What can hang from each mark:
bizuf: kime
lema: bizuf kosuv nosimas
sisi: nosimas riril
fopu: nosimas riril
riril: fopu lema sisi
kime: bizuf kosuv
nosimas: fopu lema sisi

Every row comes from one small tree of marks. The marks that hang from a mark follow it in brackets, in alphabetical order. Every link used is in the known rows. Which tree was each row made from?
Known rows:
sisi(nosimas riril(fopu lema(bizuf kosuv))): [64, 157, 50, 0, 55, 101, -36, -82, -36, 121, 91, 11, -205, 42, -130, 177, -35, -156, -23, 2, 28, 63, 29, -104]
lema(bizuf(kime(kosuv)) nosimas): [-73, -127, -157, -1, 37, -116, -45, 67, 96, -221, -95, -15, -86, 48, 57, 445, 40, -88, 63, -3, 40, -95, -122, 55]
nosimas(lema): [-75, -78, 36, 0, 115, -166, 65, 42, 149, 123, 55, -13, 42, -69, 146, -235, -28, 166, -11, 65, 59, 34, -42, -94]
lema(bizuf kosuv): [-97, -306, 5, 68, 55, -112, -117, 7, 98, -140, 7, -66, 22, 201, 41, 389, 77, -108, 46, 12, 97, -6, -261, 182]
lema(bizuf(kime) kosuv nosimas): [-33, -222, -155, -3, -167, -89, -108, 71, 135, -262, -65, 2, -59, 88, -36, 581, 31, -193, 33, 9, -27, -119, -282, 209]
riril(fopu(nosimas)): [37, 74, 45, -30, 307, 116, -17, 60, -168, -127, -54, 135, 45, -39, -164, -95, 67, 9, -57, -49, -20, 83, 116, -123]
riril(lema): [-30, -54, 108, 113, 21, 1, 78, 20, 95, 62, 79, 6, -34, 54, 30, 37, 16, 70, 1, -126, 148, 48, 113, 41]
lema(bizuf nosimas): [-52, -100, -181, 19, 127, -94, -59, 54, 189, -74, -34, -74, -30, 155, 80, 375, 57, -161, 47, -51, 98, -26, -121, 83]
lema(nosimas(fopu)): [-67, 37, -205, -64, -55, 22, 15, 96, 5, -4, -8, -40, 52, 15, 102, 120, -10, -103, 55, -16, -107, -22, -69, 45]
sisi(nosimas(fopu) riril): [-53, 189, -94, -97, 33, 104, 12, -42, -67, 288, 113, -48, -98, 15, 120, -66, -46, -118, 7, 33, -114, 53, -82, -73]
kime(bizuf kosuv): [-194, -278, 53, -38, 352, -188, -25, -4, -242, -144, -124, -98, -103, 26, 119, 176, 58, 306, 122, -101, 24, 62, 25, -68]
sisi(nosimas(lema) riril(fopu)): [40, 250, -4, -105, 192, 38, 24, -57, -31, 232, 95, 27, -132, -112, -9, -207, -67, 8, -44, 107, -56, 82, 2, -264]
fopu(riril(lema(nosimas))): [44, 15, -31, 78, -121, -33, 65, -53, 20, 143, 70, 72, -19, 30, 208, -38, -31, 128, 18, -140, 74, 27, -13, 174]
sisi(nosimas): [-90, 43, 18, -84, 269, 11, 5, -23, 4, 105, 104, 9, -30, 114, -35, 111, 0, 120, -34, -41, 76, 136, -56, -97]
riril(fopu lema(bizuf)): [27, 2, 120, 151, 226, 43, 3, 44, 64, -129, 6, 70, -52, 55, -156, 69, 33, -13, 5, -81, 185, 37, 208, -97]
kime(bizuf): [-146, -222, 6, 3, 347, -91, -20, 39, -33, -45, -38, -51, -79, 51, 119, 0, 74, 224, 45, -191, 34, 63, -1, -7]
sisi(nosimas riril): [-15, 161, -50, -90, 127, 78, 11, -86, -31, 263, 124, -38, -136, 33, 106, 9, -1, -52, -15, 17, -30, 86, -112, -64]
sisi(riril): [-10, 39, -84, 1, 47, 57, 34, -41, -15, 163, 73, -58, -55, -22, 247, -119, 69, -90, 40, 29, -62, 9, -149, 75]
bizuf(kime): [-75, -84, -20, 6, 51, 26, 47, 72, 38, -136, 22, 120, -11, -73, 58, -38, 58, 139, -10, -21, -29, -41, -111, 43]
nosimas(fopu lema(bizuf kosuv) sisi(riril)): [-57, -41, -41, 22, -325, -135, -32, -10, 110, 187, -47, -211, 122, -61, 126, -338, -96, -80, 45, 159, -173, -187, -50, -30]
riril(fopu lema(bizuf kosuv) sisi(nosimas)): [125, 32, 220, 34, 25, 139, -2, -48, -38, -289, 29, 71, -6, 26, -342, 137, 27, 13, -25, 87, 179, 93, 149, -54]
lema(bizuf(kime) kosuv): [-89, -307, -5, 64, -36, -93, -100, 43, 108, -233, -15, 21, -22, 112, 5, 376, 67, -74, 24, 19, 48, -72, -276, 185]
fopu(nosimas(sisi) riril(lema(bizuf kosuv))): [95, -48, 113, 98, -222, -34, -32, -100, -50, 155, -69, 44, 43, 87, -9, -67, -24, 61, -84, -218, 60, -40, 128, 194]
sisi(nosimas(fopu lema(kosuv)) riril): [-46, 139, -48, -116, -109, -19, 6, -40, -10, 326, 109, -53, -96, -66, 104, -106, -126, -88, -11, 122, -144, 28, -110, -108]

Write each row's tree:
[136, 107, 129, -77, 166, 137, 58, 17, -150, -227, -64, 128, 130, -186, -177, -376, 75, 96, -69, 129, 8, 87, 158, -131]	riril(fopu(nosimas(lema)) sisi)
[-52, 111, -100, -9, -177, 99, 24, -18, -67, 168, -15, -170, 158, -34, 153, -405, -3, -29, 59, 44, -223, -122, 15, 7]	nosimas(fopu sisi(riril))
[101, -29, 71, 1, -86, -82, 42, -50, 2, 71, -52, 155, 39, -111, 140, -343, -7, 143, -99, -17, 73, 13, 16, 110]	fopu(nosimas(lema(bizuf(kime))) riril(sisi))
[-31, -38, -213, 15, -69, -49, -38, 39, 105, -50, -41, -53, 46, 96, 183, 164, 8, -151, 74, -5, 19, -56, -117, 147]	lema(bizuf nosimas(fopu(riril(sisi))))
[75, 28, -150, -87, -267, 64, -55, -28, -86, -91, -51, -108, 71, -12, -64, 189, 9, -112, 42, 65, -219, -98, -149, 119]	lema(kosuv nosimas(sisi(riril(fopu))))
[105, -86, 91, -5, -147, -99, 3, -79, -36, 75, -44, 106, 66, -55, 108, -234, -10, 91, -85, 5, 65, 33, -43, 161]	fopu(nosimas(lema(bizuf kosuv)) riril(sisi))
[53, -74, -19, 110, -218, -77, -4, -78, 53, 78, 25, 6, 13, 95, 141, 86, -30, 71, 28, -119, 77, -37, -54, 230]	fopu(riril(lema(bizuf kosuv nosimas(sisi))))
[-89, 37, 10, -91, -32, -103, 2, -20, -7, 221, 96, 34, 11, 5, 54, -82, -147, 132, -25, 47, -35, 72, -74, -89]	sisi(nosimas(fopu(riril) lema(kosuv)))
[-53, -81, -175, -82, -265, 1, -51, 78, -55, -99, -14, -49, 69, 37, 17, 342, -32, -174, 64, 36, -185, -44, -206, 173]	lema(kosuv nosimas(fopu))
[127, 33, 136, -53, 120, 98, 10, 13, -119, -276, -78, 111, 116, -137, -197, -234, 77, 35, -61, 145, 26, 67, 101, -81]	riril(fopu(nosimas(lema(bizuf kosuv))) sisi)
[149, 16, 208, 48, -88, 181, 66, -19, -123, -331, 23, 87, 82, -99, -236, -77, 61, 71, 5, 101, 69, 69, 139, 32]	riril(fopu lema(kosuv) sisi)
[92, 5, 40, 93, -70, 36, -50, 25, 30, -213, -64, -8, -7, 49, -278, 271, -9, -99, 14, -49, 50, -59, 159, -23]	riril(fopu lema(bizuf kosuv nosimas(sisi)))
[11, 11, 86, -40, 25, -67, 23, 10, 11, 156, -84, -18, 97, -54, -66, -295, -13, 115, -110, -64, -23, -19, 161, -89]	fopu(nosimas(lema sisi))
[-130, -62, -1, 28, -145, -186, 15, 58, 114, 45, -100, -126, 145, -97, 73, -381, -96, 144, 37, 122, -87, -189, 93, -159]	nosimas(fopu lema(bizuf(kime(kosuv))) sisi)
[41, 62, 16, -37, 1, 76, -3, -34, -89, 140, -75, -39, 60, -4, -17, -193, 56, -34, -77, -100, -85, -26, 93, 16]	fopu(nosimas(sisi(riril)))
[-15, -172, -138, 1, -170, -94, -125, -5, 120, -158, -87, -165, 73, 176, -58, 447, 35, -162, 50, 3, -25, -120, -189, 175]	lema(bizuf kosuv nosimas(sisi))
[116, 106, 54, 35, -74, 136, 6, -27, -131, 69, 16, 50, -117, -76, -53, -31, 16, -184, -26, -32, -75, 10, 73, 20]	sisi(riril(fopu(nosimas) lema(kosuv)))
[57, 97, -76, 38, -128, 63, 65, -30, 46, 193, 69, -55, -133, -33, 158, 19, 12, -164, 28, -44, -29, -17, -11, 85]	sisi(riril(lema(nosimas)))
[-127, -213, -8, 64, 172, -121, -39, 34, 71, -186, -48, 8, -49, 77, 87, 232, 77, 29, 55, 9, 110, -49, -123, 36]	lema(bizuf(kime(kosuv)))
[-6, 105, -3, -107, -14, -41, 9, -84, 28, 301, 122, -39, -139, -43, 77, -32, -80, -24, -35, 102, -56, 60, -143, -99]	sisi(nosimas(lema(kosuv)) riril)
[44, 34, 84, -42, 209, 33, -24, 63, -129, -101, -55, 129, 42, -95, -172, -119, 12, 24, -69, 7, -40, 63, 101, -148]	riril(fopu(nosimas(lema(kosuv))))
[102, 161, 29, 51, 10, 116, 48, 37, -26, -119, -27, 32, 16, -48, -228, -16, -11, 35, -3, -76, 13, -16, 281, -116]	riril(fopu lema(nosimas(sisi)))
[-29, -57, 4, 73, -223, 19, 33, -5, -39, 21, 42, 15, 102, 23, 188, -156, -25, 13, 59, 9, 1, -4, -43, 183]	nosimas(fopu(riril(lema(bizuf kosuv) sisi)))
[87, 89, 17, 104, 8, 70, 8, 63, 79, -211, -71, 66, -47, -30, -250, 100, 1, -26, -9, -81, 60, -92, 248, -106]	riril(fopu lema(bizuf(kime) nosimas(sisi)))
[87, 120, 121, -118, 170, 120, 42, -28, -122, -231, 35, 88, 100, -125, -208, -224, 24, 177, -32, 218, 26, 126, 38, -176]	riril(fopu sisi(nosimas(lema(kosuv))))
[120, 30, 181, 112, 113, 136, 62, -5, 17, -292, -2, 63, 41, -28, -183, -112, 92, 27, 8, 54, 207, 55, 215, -43]	riril(fopu lema(bizuf) sisi)
[-89, -53, 20, -23, -292, -117, 15, 33, 38, 109, -32, -146, 230, -87, 40, -394, -116, 130, 20, 134, -181, -131, 11, -67]	nosimas(fopu lema(kosuv) sisi)
[-1, 66, -199, -63, -149, 38, 38, 39, -38, -5, 1, 0, 88, -25, 175, -20, -14, -28, 60, 10, -108, -16, -94, 130]	lema(nosimas(fopu(riril(sisi))))
[53, 42, 23, 88, 72, 21, 6, 75, 15, -256, -71, 103, -116, -38, -203, 264, -4, -57, 22, -52, 93, -44, 203, -107]	riril(fopu lema(bizuf(kime(kosuv)) nosimas))
[57, 71, 54, 0, -44, 74, 17, -36, -70, 170, -66, -35, 27, -6, -53, -174, 38, -35, -85, -132, -50, -26, 160, 19]	fopu(nosimas(sisi(riril(lema))))
[-27, 158, -26, 8, -75, 75, 21, -30, 55, 267, 96, -13, -202, 21, 39, 56, -78, -171, -11, -34, -14, -2, 44, -64]	sisi(nosimas(fopu) riril(lema(bizuf(kime))))
[-94, -5, 45, -53, 259, -141, -3, -10, 163, 165, 86, -11, -59, 84, -9, 44, -57, 121, -50, 13, 145, 100, -26, -178]	sisi(nosimas(lema(bizuf)))
[-81, 99, 2, -38, 52, 21, 22, -22, -38, 202, 109, 43, -16, 80, 41, -19, -83, 110, -15, -70, 22, 103, 28, -52]	sisi(nosimas(fopu(riril(lema))))
